Each row was made from one small tree. The marks that hang from a mark follow it in brackets, in the order of their numbers. Every link used is in the known rows. Write each row's tree.
In the rows, zero is written as 128.
Known rows:
j53(j361): [142  95 139 120 116 139 140 143 145 106 110 126 118 136 138 130 109 145
 128 109 123 113 112 115 163 138 131 102  98]
j309(j201 j357): [170 178 151 140 133 149  99 150 126 166 110 159 148 132 110 100 165 116
 102 115 121 152  86 150 153 161 142  99 141]
j625(j361): [111 160 129 113 132 126 139 146 141 113 125 114 143 145 121 114 118 134
 131 130 149 123 138 135 135 115 116 103 119]
j467(j341(j53) j357(j309(j201) j334)): [151 148 160 140 139 161 133 216 106 161  73 185 109  76 160  95 158 180
 188  92  68 138 111 153  70 128  65 101 171]
j53(j357(j309(j341) j334) j361(j835)): [112 103 130 134  76 146 169 157 182 150  43  91 106 108 110 122 159 185
 145 108  96 109  96  88 168 134 114  84  88]
j53(j357(j309(j201) j334) j361): [120 104 144 149  71 154 178 143 173 139  77 114 106 113 103 130 142 153
 167 105  95 102  66 108 165 144 103  75 131]
j341(j53(j361) j334(j357)): [151 139 159 121 117 155 162 178 117  87 114 129 117 159 180 105 100 108
 102 120 143 157 141 141 148 105 113 115  83]
j357(j309(j201 j341(j53)) j334): [119 148 131 160 111 134 136 181 150 160  72 155 116 111  98 125 174 139
 153  95 122 142 103 172 101 156  60 112 130]
j530(j361(j835)): [126 120 148 130 134 144 128 145 152 114 102 102 145 135 125 120 158 138
 126 117 143 137 115 108 183  91 141  98  99]
j357(j309(j201(j53 j467(j341))) j334): [176 119 122 167 124 123 125 155 120 182 130 153 130  64 140 152 168 127
 189 115  59  89  90 182  13 144  71 126 152]
j357(j309): [116 122 128 133 106 135 142 132 126 131 131 135 130 113  97 140 141 129
 148 124 114 127 116 134  97 123  87 138 139]
j309(j201(j53) j357): [181 172 142 139 137 128  84 140 116 177 125 164 153 120 130 107 158 107
 101 114 100 143  85 159 104 165 140 104 145]
j357(j309(j201(j53) j341) j334): [128 142 116 164 116 121 107 137 137 174  91 143 122  95 109 154 179 129
 165 103  93 105  97 163  56 155  72 113 132]
j357(j309(j201(j467) j341(j53(j361)))): [183 104 154 145 112 133 101 216 139 141  94 178 129  94 112 128 155 133
 135 113 100 143  92 176 104 183  88 132 106]
j201(j53(j357(j309) j361(j835)) j334): [152  68 106 100  74 141 141 145 158 165 123 102 125 102 156 131 109 141
 136 132  58 117 108 100 121 115 126 118 117]
j357(j309(j341(j53(j361(j835)))) j334): [113 113 126 134 104 137 170 187 173 142  55 123 109 119 113 117 154 173
 143  85 122 133 117 142 122 134  69 104  87]
j309(j201(j467) j341(j53(j361)) j357(j334)): [219 154 149 140 119 131 104 218 161 167  67 171 122 120 143 104 170 136
 100  84 117 151  64 175 139 190 122  74  87]
j835(j361): [111 141 141 121 148 124 107 120 150 109 131 136 117 147 133 157 141 114
 146 122 131 104 129 128 141 112 133 107 118]
j53(j357(j309 j334) j361(j835)): [103  93 132 130  77 152 204 143 186 144  69  79 109 114 109 117 140 178
 156 109  97 105  95  88 166 115 112  86 110]
j53(j361(j835)): [132  93 141 120 135 149 150 153 159 123  92 103 130 132 134 111 120 161
 122 115 120 117 135 113 177 129 143 110  90]
j467(j357(j309)): [128 134 147 115 123 149 118 148 114 131 116 146 121  98 127 128 136 157
 160 123  84 130 124 111  87 109 100 124 156]
j53(j357): [124 130 134 125  96 123 137 126 134 137 115 120 120 118 126 117 130 137
 123 144 114 135 108  97 156 135 153 116 139]
j334(j357(j309(j201(j467)))): [138 137 160 146 137 146 122 144 119 151 156 161 121  87 116 137 158  97
 152 160 105  99 122 152  75 119 107 140 137]
j341(j53 j334(j357(j309(j201)))): [135 171 159 146 122 161 149 178 103 122 125 146 135 134 137 107 139  87
 123 135 130 170 138 172 102 112  81 142 131]
j201(j334 j467(j357)): [203 105 114  91 124 146  88 162 125 155 160 133 123  98 195 144 105 122
 146 150  69 124 132 123  83 103 141 138 139]

Write each row's tree:
[129 118 124 126  86 104 129 119 123 152 136 133 127  92 122 135 134 128
 138 136  81 124  98 116  74 134 114 131 149]
j201(j53(j357(j309)))
[181 149 138 137 127 141 129 200  80 120 103 147 140 128 183 101 128 133
 121 114 112 178 135 163 108 130 103 140 121]
j467(j341(j53 j334))
[247  61 122  93 111 142  77 193 100 161 150 170 117  55 226 156 107 151
 173 124   4  95 101 131  18 119 105 126 126]
j201(j53(j361) j334 j467(j341 j357(j309)))
[194 126 167 118 112 173 129 231  79 108  76 165 126 105 191 104 122 175
 154  93  64 168 116 136  95 117  78 117 125]
j467(j341(j53(j361) j334) j357(j309))
[122 148 145 143 129 163 134 145 136 154  93 137 115  96 123 131 155 154
 186 107  82 112 110 129  91 115  83  98 169]
j467(j357(j309(j201) j334))
[167 130 163 132 113 163 152 207  87 106 102 163 117 120 180 106 127 134
 133 115 104 148 127 148 107 110  82 123  97]
j467(j341(j53(j361) j334(j357(j309))))
[141 116 121 135 105 164 118 146 133 162 135 142 135 113 107 140 140 106
 156 130  96 132 109 152 111 131  88 136 155]
j357(j309(j201(j334)))
[205 124 146 126 149 152  94 206 107 174 153 186 116  85 197 110 136  98
 138 158  86 127 132 173  87 131 127 138 134]
j309(j201(j334(j357) j467(j341(j53))))
[204 210 152 148 121 149  75 206 104 156  66 165 157 149 137  89 174 107
  69 104 130 212  96 180 153 179 123 112 107]
j309(j201 j341(j53 j334) j357)
[174 143 141 150 114 113 107 198 151 167  81 153 117  96 140 111 164 131
 125 130 109 147  95 160 124 181 132 113 121]
j309(j201(j467) j341(j53(j357(j334))))
[127  94 146 116 103 145 158 152 166 130  80  94 122 121 133 100 123 170
 119 131 105 122 113  82 204 135 168  99 100]
j53(j357 j361(j835))
[131 170 152 157 121 170 131 135  99 127 130 125 140 131 130 135 151  84
 138 148 118 135 134 150 106 104  95 139 131]
j341(j334(j357(j309(j201))))
[148 101  96 107  68 122 121 122 130 169 156 126 122  99 150 147 115 111
 140 142  64 129 101 115  76 117 113 134 149]
j201(j53(j357(j309)) j334)
[202 109 157 140 137 124  84 221 142 137  88 176 128 105 146 117 143 132
 112 115 113 144 103 174 137 194 129 121  90]
j309(j201(j467) j341(j53(j361)))
[139 101 146 128  96 146 188 208 146 149  59 137 106  95 150  83 142 194
 152  98  88 135 102 119 140 132  97  95 114]
j467(j341(j53(j357(j309 j334) j361(j835))))
[151 152 141 123 139 149  77 190 125 165 110 180 110 122 162 106 146 101
 107 143 126 151 141 158 137 142 123 123 112]
j309(j201(j334(j357)) j341(j53))
[226 177 143 147 116 143  53 171 106 154  74 149 158 141 157 124 165 110
  79  97  94 162  77 159 135 184 136  93  85]
j309(j201(j53(j361)) j341(j334) j357)
[160 155 135 117 118 135 141 200 171 159  43 139 117 144 139  82 162 171
  85  73 137 162  98 135 168 152 120  71  68]
j309(j341(j53(j361(j835))) j357(j334))
[212  96 126 133  68 109 101 163 122 136 118 120 136  88 161 163 132 122
 127 133  58 125  82 130  69 156 124 133  89]
j201(j53(j357(j309(j341(j334))) j361) j467)
[144 149 124 146  94 142 105 151 106 127  97 122 143 127 115 153 160 120
 129 122 112 155 120 144  98 133  83 145 105]
j357(j309(j341(j334)))
[217 148 149 159 157 132  74 165  73 160 149 160 147  80 198 136 151  87
 141 156  67 109 127 177  40 139 134 148 129]
j309(j201(j53 j467(j341(j334(j357)))))
[134 129 162 142 130 137  90 149 118 145 110 175 110  94 131 139 163 118
 135 132  96  92 112 137  89 144 105 112 101]
j334(j357(j309(j201(j53(j361)) j341)))
